Known rows, with every step that occurs
S > F > E: [-1.157 -1.657  2.849 -2.788  1.371  0.458  2.686 -0.167  0.687 -1.194
 -2.591 -0.446  1.177 -1.144  3.174  0.664 -1.525 -2.029  0.529 -0.440
  0.612 -1.109]
S > P > Y > D: [ 0.840  1.558  1.178 -3.947  0.046  0.047  5.232  2.415 -6.320 -1.003
 -1.743 -1.802  1.785  0.587 -1.441 -0.738  0.240  1.859 -1.642  1.444
  1.029  1.522]
F > E > D > S: [-0.469  0.127  0.457 -3.855  1.105 -2.609  2.491 -0.363  3.133  0.359
 -3.394 -1.164  3.209  1.744 -0.564  2.732  1.055 -2.068 -1.205 -2.114
  3.289  1.162]
Y > D > E: [ 0.601  0.452  0.301 -2.408 -1.067 -1.778  3.879  0.480 -0.699 -0.301
 -3.980 -4.019  1.371  1.082 -0.221  2.601  0.793 -1.546 -0.955  1.281
  2.796  2.335]
F > E: [-1.597 -1.479  1.659 -3.986  2.308  0.029  2.673 -0.301  0.886 -1.573
 -2.969 -0.113  2.978 -0.575  0.684  0.457 -0.167 -2.575  0.106 -0.752
  1.015 -1.377]
S > F > E > D: [-0.488  0.653  2.602 -5.089  0.736  0.944  1.928  0.191  1.282 -1.754
 -1.881  0.879  2.030  1.781  1.279  0.480  0.769 -1.110 -0.733 -1.629
  2.300 -0.513]
Y > P: [-3.529  1.402  2.282 -3.981  1.396  0.365  2.491  1.083 -1.372 -3.109
 -3.265 -2.755  1.945  0.863 -0.583  1.494  0.416 -0.750 -3.877 -0.437
  1.033 -0.515]
Y > F > E > D > S: [ 0.263 -0.295  0.867 -4.368  1.458 -3.091  1.127 -0.448  2.907 -0.418
 -3.094 -1.885  2.696  2.454  0.666  1.765  0.896 -1.298 -1.819 -2.558
  3.837  1.862]
P > Y > F > E: [ 0.821 -2.291  1.931 -4.580  1.952 -0.509  2.003  0.312 -1.367 -2.891
 -0.725 -1.296  1.797 -0.415  2.956 -1.488  0.505 -1.002 -1.700 -1.683
  2.154 -0.347]
Y > F > E > D > S > P: [ 0.990  0.079  1.819 -4.820  1.256 -3.741  2.134  0.473  0.692  1.112
 -4.506  0.475  2.480  2.942  0.900  0.495 -0.543  1.838 -0.514 -1.850
  3.114  1.602]
D > S > P: [ 0.015  0.483  1.668 -2.988  0.908 -3.417  4.760  1.017 -0.081  2.631
 -5.399 -0.993  2.883  1.873 -0.676  0.851 -1.247  1.234 -0.170 -0.623
  1.496  1.434]
Q > Y > F > E > D > S: [-0.658 -0.848  1.037 -4.260  1.576 -2.903  1.039 -0.285  3.548  0.055
 -2.322 -1.436  2.223  2.773  1.237  3.371  1.038 -0.553 -1.251 -3.090
  3.219  2.726]
D > E > F: [ 0.535  2.021  2.149 -3.166 -0.364 -3.029  4.017 -0.988  1.706  2.567
 -4.476 -0.579  3.924 -0.143  1.861  2.071 -0.240 -1.853 -1.231 -1.947
  1.505  0.523]
D > S: [-0.699  0.032  0.846 -2.185  1.068 -2.934  4.111  0.272  1.921  1.290
 -4.195 -3.827  2.977  1.233 -0.913  2.032 -0.031 -1.894 -1.492 -1.088
  1.957  1.808]
E > D > S > P: [ 0.477  1.677  1.671 -4.309  0.480 -3.103  4.148  1.157  0.399  2.222
 -4.872  0.074  3.177  3.420 -1.390  0.938 -0.065  1.730 -0.724 -1.351
  2.556  1.623]
S > P > Y > F > E: [ 1.272 -2.102  2.234 -4.843  1.808 -1.115  2.342  0.649 -2.201 -2.067
 -1.483  0.053  1.751 -0.145  3.079 -1.798 -0.173  0.526 -0.938 -1.495
  2.008 -0.416]
Q > S: [-2.495  1.589  1.891 -4.781  1.634 -0.589  4.247  0.154 -0.034  0.406
 -4.909 -2.019  3.938  2.538 -1.960  0.584 -0.699 -2.548 -1.398 -1.682
  0.000  0.216]
E > D: [-0.457  2.543  1.848 -5.912  0.761  0.755  2.990  0.994  0.690 -1.475
 -2.372 -0.541  3.723  4.039 -2.273 -0.355  2.339 -0.625 -2.373 -1.731
  2.564  0.426]
P > Y > F > E > D: [ 1.079  0.112  1.774 -6.506  1.202  0.164  1.466  0.600 -0.365 -3.070
 -0.463  0.252  2.549  2.408  1.082 -1.199  2.381 -0.234 -2.483 -2.588
  3.525  0.093]
S > F: [-0.573  0.479  3.499 -2.455  0.286  0.729  3.921  1.040 -0.299 -0.452
 -2.663 -2.505  0.999  0.842  1.969 -0.370 -1.206 -0.711 -0.967 -0.153
  0.435  0.411]
Y > Q > S > P: [-1.248  0.767  2.870 -4.754  1.368 -1.491  3.894  0.712 -2.803  0.787
 -5.623 -1.053  2.686  2.235 -0.637 -1.678 -1.537  0.716 -0.698 -1.113
  1.055  1.625]

Rows
[-0.833 -2.044  2.076 -1.717  1.187 -1.493  2.762 -0.589  1.891  0.161
 -3.252 -1.537  1.042 -1.364  3.346  2.240 -1.804 -2.389  0.523 -0.781
  1.236 -0.003] -> D > S > F > E
[ 0.064  0.291  2.382 -5.206  0.236  0.874  2.424  0.281 -1.304 -2.050
 -1.185 -0.281  1.412  1.018  1.805 -0.546  0.965 -1.375 -1.947 -2.363
  2.857  0.613] -> P > Y > Q > S > F > E > D
[ 1.443  2.449  1.310 -2.980 -1.172 -2.598  4.553 -0.301 -1.652  1.791
 -3.021 -1.349  3.094 -1.080  1.561  2.162  0.149 -1.077 -1.849 -0.858
  1.598  1.488] -> P > Y > D > E > F
[ 1.571  0.260  2.110 -6.682  1.034 -0.438  1.725  0.911 -1.187 -2.180
 -1.170  1.509  2.415  2.665  1.231 -1.492  1.669  1.213 -1.863 -2.424
  3.400  0.058] -> S > P > Y > F > E > D
[-5.041  0.686  2.470 -3.781  1.505  0.641  2.320  1.358 -0.348 -2.439
 -2.140 -2.012  1.246  1.375  0.232  3.985  0.569  0.464 -2.956 -1.318
  0.064  0.846] -> Q > Y > P
[ 1.349 -0.626  2.399 -3.631  0.312 -0.040  4.608  1.899 -5.477 -1.590
 -1.463 -2.994  1.251 -0.177  0.625 -3.749  1.045  1.076 -2.742 -0.630
  2.852  2.139] -> S > P > Y > Q
[ 1.807  0.306  2.732 -5.371  0.941 -1.628  3.731  1.704 -3.888 -0.862
 -2.176 -1.848  2.053  2.587  1.482 -2.731 -0.159  1.934 -2.826 -2.092
  1.735  1.455] -> Q > S > P > Y > F
[ 0.255  1.090  2.471 -2.341 -0.434 -1.373  3.497  0.662  1.780  0.887
 -2.978 -2.778  1.134  2.066  1.470  1.713 -0.413 -0.661 -1.540 -1.268
  2.277  2.044] -> E > D > S > F
[ 2.694 -0.548  2.120 -4.065  0.677 -2.814  3.647  1.762 -2.899 -0.379
 -1.787 -2.830  1.538  1.916  2.023 -2.026  0.155  2.253 -2.925 -1.753
  2.680  2.200] -> D > S > P > Y > F
[ 0.408  2.553  1.660 -3.086 -0.485 -2.836  3.394 -0.886 -0.026  1.876
 -4.372 -1.355  3.305 -0.352  1.323  2.556 -0.515 -1.323 -1.125 -0.637
  1.460  1.501] -> Y > D > E > F
[ 1.667 -1.162  1.492 -3.862  0.231 -1.437  3.523  1.185 -3.605 -1.116
 -1.485 -1.985  1.268 -0.232  1.238 -1.913  1.408  0.668 -2.409 -1.610
  4.156  2.466] -> F > E > D > S > P > Y > Q
[-0.843  0.835  1.633 -5.987  1.502  0.581  1.945  0.053  1.446 -1.958
 -2.234  1.130  3.413  2.260 -0.766  0.416  1.848 -1.553 -1.132 -1.855
  2.621 -0.756] -> F > E > D
[ 1.897  2.599  1.664 -3.227 -1.309 -3.201  4.885  0.037 -2.502  2.728
 -3.733 -0.076  2.951 -0.827  1.703  1.857 -0.628  0.531 -1.139 -0.585
  1.491  1.409] -> S > P > Y > D > E > F
[-1.003  0.375  2.754 -5.307  0.825  0.632  1.288 -0.311  0.297 -1.935
 -2.489 -0.285  1.685  1.788  1.567 -0.095  0.357 -1.707 -1.190 -2.126
  2.680  0.684] -> Y > Q > S > F > E > D
[ 0.736  1.249  1.888 -4.581  0.037 -0.743  6.924  2.125 -4.476  1.062
 -2.773 -0.051  3.061  1.218 -1.053 -1.143 -0.119  0.942 -1.726 -1.413
  0.468  0.016] -> Q > S > P > Y
[-0.915  0.332  1.937 -4.304  0.873 -0.239  4.413  0.654 -3.568 -1.114
 -2.755 -4.012  2.494  0.922 -0.612 -1.751  0.417 -2.143 -3.057 -1.974
  1.641  1.903] -> P > Y > Q > S
[ 0.127  2.005  1.101 -4.359  0.116 -0.292  5.370  2.020 -6.288 -0.380
 -2.596 -1.662  2.128  1.080 -1.800 -0.189 -0.362  1.312 -1.553  0.856
  0.475  1.612] -> Q > S > P > Y > D
[ 1.498 -2.486  1.650 -3.938  1.708 -2.663  2.426  0.387 -1.200 -0.960
 -2.016 -0.816  1.642 -0.323  3.273 -0.484 -0.416  0.290 -0.979 -1.752
  2.514  0.513] -> D > S > P > Y > F > E
[ 2.470 -0.180  2.786 -5.001  0.810 -1.253  3.595  2.065 -3.911 -1.459
 -1.273 -1.973  1.692  2.122  1.768 -3.277  0.409  2.547 -2.903 -1.434
  2.261  1.305] -> S > P > Y > F
[ 2.000  0.096  0.958 -3.977 -0.193 -2.071  5.667  1.678 -2.396  1.042
 -1.834  0.644  2.566  0.512  0.091  0.336  0.928  1.149 -1.488 -1.686
  2.539  0.476] -> F > E > D > S > P > Y
[ 0.585 -1.755  2.185 -5.269  1.945 -1.474  2.471  0.281 -2.192 -1.420
 -2.362  0.145  2.099  0.362  2.714 -1.213 -0.794 -0.055 -0.900 -2.074
  1.522 -0.290] -> Q > S > P > Y > F > E
[-0.373  0.185  3.373 -2.696 -0.202  0.466  4.307  0.846 -3.137 -0.669
 -2.383 -3.917  0.354  0.293  2.438 -1.326 -1.292 -1.301 -2.276 -1.267
  0.978  1.873] -> P > Y > Q > S > F
[ 0.817  0.688  2.068 -7.127  1.138 -0.785  1.930  0.549 -1.223 -1.582
 -2.042  1.609  2.790  3.188  0.848 -0.983  1.085  0.688 -1.789 -2.990
  2.904  0.150] -> Q > S > P > Y > F > E > D
[-1.047  0.509  1.331 -2.848  0.870 -3.128  4.007  1.342 -1.186  2.360
 -4.543 -1.196  1.805  2.049 -0.641  2.970 -1.382  2.511  0.480  0.186
  0.874  3.316] -> Q > Y > D > S > P
[ 0.471  0.569 -0.206 -1.984  0.073 -2.430  4.786  1.132 -2.300  0.264
 -2.323 -4.828  1.940  0.128 -1.288  2.131  0.458 -0.824 -2.341  0.273
  2.087  3.025] -> P > Y > D > S
[ 1.170  3.007  1.635 -3.705 -1.233 -3.594  5.045 -0.325 -2.486  3.319
 -4.622  0.040  3.326 -0.291  1.350  2.336 -1.107 -0.042 -1.123 -1.213
  0.963  1.513] -> Q > S > P > Y > D > E > F
